What can hang from each mark:
j_558: j_368
j_83: j_443 j_860
j_596: j_368
j_443: j_83 j_864
j_532: j_335 j_442 j_864
j_442: j_532 j_596
j_368: j_507
j_507: j_864
j_275: j_83 j_529
j_529: j_275 j_532

Known rows, with every way that one mark hangs from another:
(j_596 (j_368 j_507)): [ 2.40  4.36  0.30  1.02 -2.51 -1.08  2.38 -2.61  0.74  1.75 -1.16  0.88
  0.54 -0.16  2.50 -1.76 -0.01  2.92 -0.50 -1.02  2.68  1.17 -0.65  0.40]
(j_507 j_864): [ 0.03  1.84 -0.92  0.35 -1.07 -2.09  0.85 -0.39  0.75  2.54  2.13  1.65
  2.80  0.55  0.30  0.84 -1.33  0.81 -0.21  0.11 -0.10 -0.01 -0.17 -0.72]
(j_529 j_532): [-0.49 -0.77 -0.91  0.09 -0.67 -0.96 -0.35 -1.49 -0.19  1.08 -0.91  0.72
  1.81  1.08  1.43 -0.45 -1.36 -0.22 -0.59  0.75  1.01  0.99  2.10  0.77]
(j_83 (j_443 j_864) j_860): [-1.38  0.24  1.97  2.65  0.15 -3.86  0.39 -1.53 -2.63 -0.58  0.28 -0.19
 -0.23  1.33  0.23 -0.06 -1.62 -0.62 -0.40  2.55  2.56 -0.37 -0.68  1.14]
(j_532 j_335 (j_442 (j_596 j_368)) j_864): [ 2.47  0.79  3.42 -1.11 -0.23  0.69  1.50  2.48  1.53 -1.65 -0.49  0.68
  1.62 -2.87 -1.39  1.03  2.63  3.24  1.48 -2.22 -0.22 -0.23 -2.71 -1.81]
(j_532 (j_442 (j_596 j_368))): [ 2.46  0.79  0.32 -1.16 -0.24 -0.72  0.88  0.11  0.64 -0.78 -0.91  0.78
  1.11 -2.00  0.52 -0.27  1.32  3.07  1.81 -1.55  1.70  0.33 -1.89 -0.90]
(j_558 j_368): [ 1.49 -0.14 -2.39 -0.37  0.14 -0.28  0.00 -1.39  0.69  1.76  0.74  3.12
  2.52  1.26  3.10 -2.50 -1.04 -1.33  1.27  0.75  1.82  0.31  0.45  1.06]
(j_275 (j_83 (j_443 j_864))): [-0.64  0.59 -1.17  1.29  0.10 -2.71 -1.46 -1.10 -2.16  0.06  2.32 -0.44
 -0.03  1.14  0.02 -1.95 -1.67 -0.72 -0.14  0.34  0.36 -0.71  0.29  0.65]
(j_532 j_335): [ 1.32  0.28 -0.36  1.27 -0.20 -1.53  1.21 -0.66 -0.10  2.10  0.92  0.96
  3.31 -0.47  0.22 -0.25  0.12  0.32 -0.04  1.01  1.01  0.35 -0.71  0.34]
(j_275 (j_529 (j_532 j_335 j_864))): [-2.43 -0.88  0.75 -1.01  0.33  0.70 -1.17  0.70 -0.01 -0.92 -0.21 -0.26
  0.09  0.42  0.20  1.57  0.28 -0.14 -1.36  0.63 -0.56  0.58  2.15 -0.20]
(j_442 j_532 j_596): [-2.09  0.51 -0.34  1.03 -0.86 -2.61 -0.10 -2.91  0.35  1.81 -0.15  1.93
  1.43 -0.60  1.57  0.51  0.55 -0.05  0.61 -0.51  0.60  1.02 -1.26 -1.06]
(j_275 (j_83 j_860)): [ 1.44  1.74 -2.31  0.89  1.49 -1.97  1.33 -0.38 -1.98  1.24  0.92 -0.82
  0.06  1.58 -0.57 -1.31 -0.73 -0.91 -1.43  2.86 -0.04 -1.10 -0.03  0.64]
(j_558 (j_368 (j_507 j_864))): [ 1.05  1.90 -0.73  0.00 -2.53  0.82  1.43 -0.39  3.24  2.45  1.72  2.56
  2.17  2.21  3.04 -1.48 -1.08  0.37 -0.11 -0.99  0.71 -0.73  0.03  1.08]
(j_532 j_335 (j_442 j_596)): [ 1.84 -1.34  0.97  0.62 -0.36 -0.31  0.79  1.45  1.03 -0.14  0.16  0.37
  2.97 -1.92 -0.95  0.46  1.68  1.12  1.55 -0.30  0.48 -0.61 -2.04 -0.66]
(j_368 j_507): [ 1.04  2.61  0.17  2.79 -2.90 -1.18  1.05 -2.46  0.55  1.85 -0.45  1.32
  1.31  0.64  1.87 -1.57 -0.81  0.28 -0.31  0.21  2.10  0.87  0.47  0.33]
(j_443 j_83): [ 0.02  0.78  0.83  1.36  0.72 -1.21 -0.14 -1.57  0.04  1.99 -0.07  1.57
  1.06 -0.14  1.17 -3.02 -1.21  0.16  1.81  0.50  2.58  1.38  0.78 -0.87]
(j_83 j_443): [-0.13 -0.26 -0.93  1.44 -1.26 -2.53 -0.54 -2.63 -0.67  0.80  0.87  0.80
  0.65 -0.55  1.08 -1.07 -1.71 -0.18  1.73  0.26  1.99  1.24  0.15  1.30]
(j_83 j_443 j_860): [-0.19 -0.12  0.18  2.05 -0.16 -2.96  0.92 -2.08 -1.63  0.25 -0.11 -0.38
 -0.45  0.27  0.25 -0.47 -1.60 -0.54  0.62  2.39  2.18  0.11 -0.53  1.89]
(j_596 (j_368 (j_507 j_864))): [ 1.72  4.79  0.74  0.00 -2.83 -0.90  2.76 -1.16  2.15  2.54  0.63  0.85
  1.21  0.38  1.74 -0.04 -0.14  4.02 -1.10 -2.10  0.90  0.17 -1.00 -0.04]
(j_532 j_335 (j_442 (j_596 (j_368 j_507))) j_864): [ 2.76  2.21  4.88  0.46 -2.45  1.72  2.37  1.90  2.70 -1.49 -1.37  0.10
  0.61 -2.25 -0.64  0.28  2.70  3.78  0.67 -3.03  0.49 -0.46 -2.62 -1.33]
(j_532 j_335 j_442 j_864): [ 2.20 -0.29  3.12  0.43  0.19 -0.24  0.89  2.17  0.14 -0.25  0.32  0.34
  1.82 -1.20 -2.34  0.25  0.79 -1.29  1.13 -0.42 -0.65 -0.88 -1.15 -0.83]
(j_529 j_275 (j_532 j_442)): [ 1.59 -3.00 -0.56 -0.31  0.49  2.71 -0.73  0.99 -0.04 -0.25 -1.46  0.04
 -0.70 -0.12 -0.87  0.38 -0.62 -2.95  0.95 -0.04 -0.20  0.12  0.74  0.34]
(j_275 j_529): [-1.18  1.16 -2.61  0.44  0.25 -1.85 -1.03 -1.98 -1.07  0.64  0.63  0.87
  0.08  0.28  1.56 -0.13 -0.62 -0.30 -0.05  1.62  1.70  1.12  1.18 -0.20]
(j_275 (j_529 (j_532 j_335 j_442 j_864))): [-1.16 -2.19  1.78 -2.01  1.15  1.27 -1.11  2.45 -0.06 -1.92 -0.60 -1.68
 -0.64  0.00 -1.44  1.34  0.94 -1.15 -0.38  0.12 -1.09 -0.57  1.48 -0.04]
(j_442 (j_532 j_335 j_864) (j_596 (j_368 j_507))): [-0.36  3.48  4.38  0.79 -2.48 -0.06  2.61 -1.33  2.62  0.91 -1.19  0.93
  0.23 -1.68  1.10  0.73  2.86  3.35 -0.68 -3.31 -0.01  0.64 -2.90 -1.24]

Rows:
[-0.65  3.25  2.39 -0.59 -2.58 -0.78  3.57 -1.01  3.61  3.01  0.63  0.37
  1.58 -1.03  1.37  1.86  2.55  5.13 -1.27 -3.52 -0.63 -0.11 -3.44 -0.50]  (j_442 (j_532 j_335) (j_596 (j_368 (j_507 j_864))))
[-0.56 -1.58 -0.99  0.08 -0.02  3.21 -2.25  0.82 -0.38 -1.33  0.32 -0.40
 -2.90  0.11 -1.28 -0.41 -1.77 -2.54  0.55 -0.65 -2.24  0.27  1.67  0.28]  (j_529 (j_275 (j_83 j_443)) (j_532 j_864))
[ 0.16 -0.18 -0.53  0.53  1.67  3.21  0.01  1.93 -1.19 -1.13 -0.82 -0.62
 -2.57  1.60 -1.91  0.55 -0.99 -3.03 -1.85  1.80 -2.37 -0.77  1.30 -0.56]  (j_529 (j_275 (j_83 j_860)) (j_532 j_864))
[-2.66 -1.66 -3.25 -1.32  1.91 -0.75 -1.39 -0.73 -2.26 -1.34  0.21 -3.62
 -3.72  2.06  0.29 -0.34 -1.27 -0.53 -1.58  2.83 -0.07 -0.65  2.28  2.83]  (j_275 (j_83 j_443 j_860) (j_529 j_532))
[-2.18  0.43  2.92  1.15 -0.86 -1.20  0.61 -0.72  1.17  0.93  0.09  1.80
  1.82 -1.47 -0.32  1.70  1.79  0.01  0.24 -1.33 -1.06  0.46 -2.05 -2.00]  (j_442 (j_532 j_335 j_864) j_596)
[ 2.65  2.13  2.77 -1.02 -2.66  0.94  3.22  2.28  3.78  0.58  0.44 -0.47
  2.03 -1.64 -0.47  1.18  2.52  5.56  0.13 -3.28 -0.28 -1.27 -3.36 -0.51]  (j_532 j_335 (j_442 (j_596 (j_368 (j_507 j_864)))))
[ 1.15 -0.76  3.27  0.79 -0.85  0.54  0.39  2.65  1.28 -1.47 -0.04  1.02
  2.42 -2.20 -1.99  1.05  1.69  0.56  1.60 -0.90 -0.66 -0.64 -1.84 -2.09]  (j_532 j_335 (j_442 j_596) j_864)
[-4.02 -1.58 -2.25 -1.24  1.36 -1.17 -3.38 -0.71 -2.26 -1.70  1.46 -2.30
 -2.54  2.34  1.01 -0.90 -1.34 -0.52 -1.53  0.95  0.05 -0.29  2.88  1.66]  (j_275 (j_83 (j_443 j_864)) (j_529 j_532))
[ 0.74 -0.93 -2.91  0.17  2.08  2.38  0.23  0.91 -1.54  0.30 -0.68 -1.31
 -1.88  1.79 -0.87 -0.07 -0.99 -2.48 -1.94  2.57 -1.35 -0.83  1.08  0.81]  (j_529 (j_275 (j_83 j_860)) j_532)
[-0.71  1.66 -4.00 -0.03  2.69 -1.45  0.03 -0.53 -2.57  0.32  1.17 -1.75
 -1.89  1.75 -0.04 -0.54 -0.33 -0.84 -1.93  3.55  0.01 -0.94  0.80  0.67]  (j_275 (j_83 j_860) j_529)
[-1.41 -0.30  0.41  0.91 -0.37 -1.92  1.10 -1.84  0.77  2.13  0.45  1.20
  2.49 -1.17  0.68  1.01  1.71  0.54  0.22 -0.53  0.06  0.56 -2.30 -0.65]  (j_442 (j_532 j_335) j_596)
[ 1.02 -2.15  2.07  0.03  0.25  3.22 -1.15  2.16  0.24 -1.58 -1.69  0.57
 -1.33 -0.24 -1.94  0.96 -0.65 -3.47  0.93 -0.69 -1.38  0.27  0.96 -1.16]  (j_529 j_275 (j_532 j_442 j_864))
[ 1.70 -2.93  1.09 -1.05  0.64  0.14  0.51  1.50  0.19  0.46 -0.82 -1.37
  2.23  0.10 -0.82 -0.16  0.47 -0.54 -0.08  0.14 -0.18 -0.80  0.56  1.43]  (j_529 (j_532 j_335 j_442))
[-2.82  0.55 -1.73  0.72  2.40 -2.78 -1.29 -0.65 -3.55 -1.57  1.78 -2.37
 -3.27  2.09 -0.21 -0.39 -1.07 -0.86 -1.78  2.94  0.79 -1.40  0.49  1.24]  (j_275 (j_83 (j_443 j_864) j_860) j_529)
[-0.62  2.02  2.83 -0.60 -0.20 -1.06  1.65 -0.89  1.37  0.72 -0.44  1.46
  1.09 -2.11  0.30  1.60  2.63  2.79  0.10 -2.46 -0.61  0.95 -3.04 -1.74]  (j_442 (j_532 j_335 j_864) (j_596 j_368))
[ 1.15 -0.42 -3.64  1.28  0.41  1.22 -1.33 -0.71 -1.01  0.69  1.80 -0.03
 -1.88 -0.84 -0.62 -1.25 -1.60 -1.98  1.47  0.18 -0.63  0.20 -0.22  0.75]  (j_529 (j_275 (j_83 j_443)))
[-1.37  2.77  2.27 -0.45 -0.66 -1.73  0.66 -1.99  0.91  0.34 -0.90  2.13
  0.02 -1.55  1.14  1.02  1.62  2.08  0.43 -2.38  0.03  1.54 -2.06 -2.21]  (j_442 (j_532 j_864) (j_596 j_368))
[ 0.47 -1.55  2.79 -0.76 -0.31  0.30 -0.83  1.25  0.00 -1.36 -1.31  0.11
  0.39  0.57 -1.02  0.04 -0.61 -1.98  0.49 -0.38 -0.57 -0.05  1.58 -0.44]  (j_529 (j_532 j_442 j_864))
[ 3.29  0.00  0.99 -1.30  0.24 -0.25  1.81  1.45  1.15 -0.40 -0.48  0.04
  2.29 -2.70 -0.41  0.26  2.55  3.92  1.49 -1.54  1.00 -0.25 -3.03 -0.37]  (j_532 j_335 (j_442 (j_596 j_368)))
[-1.56  0.26 -3.50  0.06  2.01 -1.76 -0.87 -1.23 -2.69 -0.66  1.62 -2.60
 -3.24  1.00 -0.14 -0.77 -1.02 -0.62 -0.57  2.93  0.48 -0.74  0.56  1.96]  (j_275 (j_83 j_443 j_860) j_529)
[ 1.26 -2.93 -2.44 -0.89  0.78  3.96 -1.63  2.44  0.64 -1.46 -0.51 -0.70
 -1.14 -0.45 -1.41 -0.01  0.45 -1.29  0.81 -0.68 -1.86 -0.74  0.42 -0.75]  (j_529 (j_275 j_83) (j_532 (j_442 j_596)))
[-1.63 -0.38 -4.56 -1.90  1.53  0.09 -2.18 -0.59 -1.32  0.08  0.84 -1.51
 -1.20  1.83  1.10 -0.79 -0.82 -0.44 -1.89  1.30 -0.77  0.06  3.22  0.98]  (j_275 j_83 (j_529 j_532))
[-2.87 -1.94  1.25 -1.46 -0.21  1.43 -2.50  1.71  0.75 -3.63 -1.29 -0.13
 -1.29 -0.18 -0.22  1.60  0.75 -0.05  0.54 -0.43 -0.40  0.26  1.62 -1.67]  (j_275 (j_529 (j_532 (j_442 j_596) j_864)))
[-0.73  2.26 -0.05 -0.77 -0.18 -2.41  1.05 -3.11  0.47  1.70 -0.85  1.57
  0.63 -1.20  2.16  0.49  1.47  2.61  0.49 -1.75  1.01  1.49 -2.22 -0.84]  (j_442 j_532 (j_596 j_368))
[ 0.82 -0.97 -3.93 -0.11  0.95  2.91 -1.15  0.34 -0.59  0.90  0.14  0.00
 -0.75  0.92 -0.29 -0.72 -1.14 -2.15 -0.85  0.53 -1.57  0.02  1.75  0.23]  (j_529 (j_275 j_83) j_532)
[-0.35 -0.69  2.14  0.06 -0.67  0.22  0.07  1.05  0.58  0.15 -0.58  0.48
  2.24  0.21 -0.32  0.63 -0.14 -0.21 -0.90  0.03 -0.65  0.38  1.28 -0.07]  (j_529 (j_532 j_335 j_864))
[-1.75 -1.51  1.04 -1.71  0.71  0.63 -2.11  1.23 -0.49 -2.31 -1.17 -0.76
 -1.71  0.73 -0.49  0.77 -0.15 -1.78 -0.05  0.30 -0.47  0.11  2.45 -0.51]  (j_275 (j_529 (j_532 j_442 j_864)))
[-1.26 -3.07 -2.09 -2.27  2.85 -0.16 -1.43  0.84 -2.39 -2.54 -0.01 -4.88
 -4.53  1.71 -1.15 -0.57 -0.70 -1.65 -0.60  2.27 -0.53 -2.01  1.68  3.03]  (j_275 (j_83 j_443 j_860) (j_529 (j_532 j_442)))
[-0.50 -0.68  0.78  1.11 -0.63  2.76 -1.03  0.45  0.25 -0.53 -1.20  1.91
 -0.62  0.08 -0.36  1.09 -1.33 -2.46 -0.02 -0.10 -0.74  1.29  1.68 -1.32]  (j_529 j_275 (j_532 j_864))
[ 0.15 -2.39 -3.32 -0.30  0.31  2.43 -1.95 -0.22 -0.72  0.01  0.43 -0.95
 -2.37  0.31 -0.32 -1.01 -1.90 -2.00  0.44 -0.08 -1.03  0.33  1.51  1.71]  (j_529 (j_275 (j_83 j_443)) j_532)
[-0.71 -1.55  0.00  0.59  1.01  2.70 -0.97  1.32 -1.31 -1.86 -0.51 -1.56
 -4.08  1.05 -2.06  0.32 -1.71 -2.89 -0.47  1.32 -1.96 -0.57  1.04  0.94]  (j_529 (j_275 (j_83 j_443 j_860)) (j_532 j_864))
[-1.54 -3.49 -0.41 -1.94  0.65  1.19 -1.31  1.79  0.89 -2.01 -0.75 -1.48
  0.52 -0.72 -0.12  1.48  1.83  1.28  0.10  0.22  0.11 -0.45  0.52  0.23]  (j_275 (j_529 (j_532 j_335 (j_442 j_596))))
[ 1.56 -1.76 -0.32 -0.91  1.44  4.17 -1.49  3.14 -0.41 -1.51 -0.43 -0.82
 -2.25  0.41 -2.75 -0.28 -0.53 -3.68  0.29 -0.85 -3.24 -0.95  1.29 -0.91]  (j_529 (j_275 j_83) (j_532 j_442 j_864))
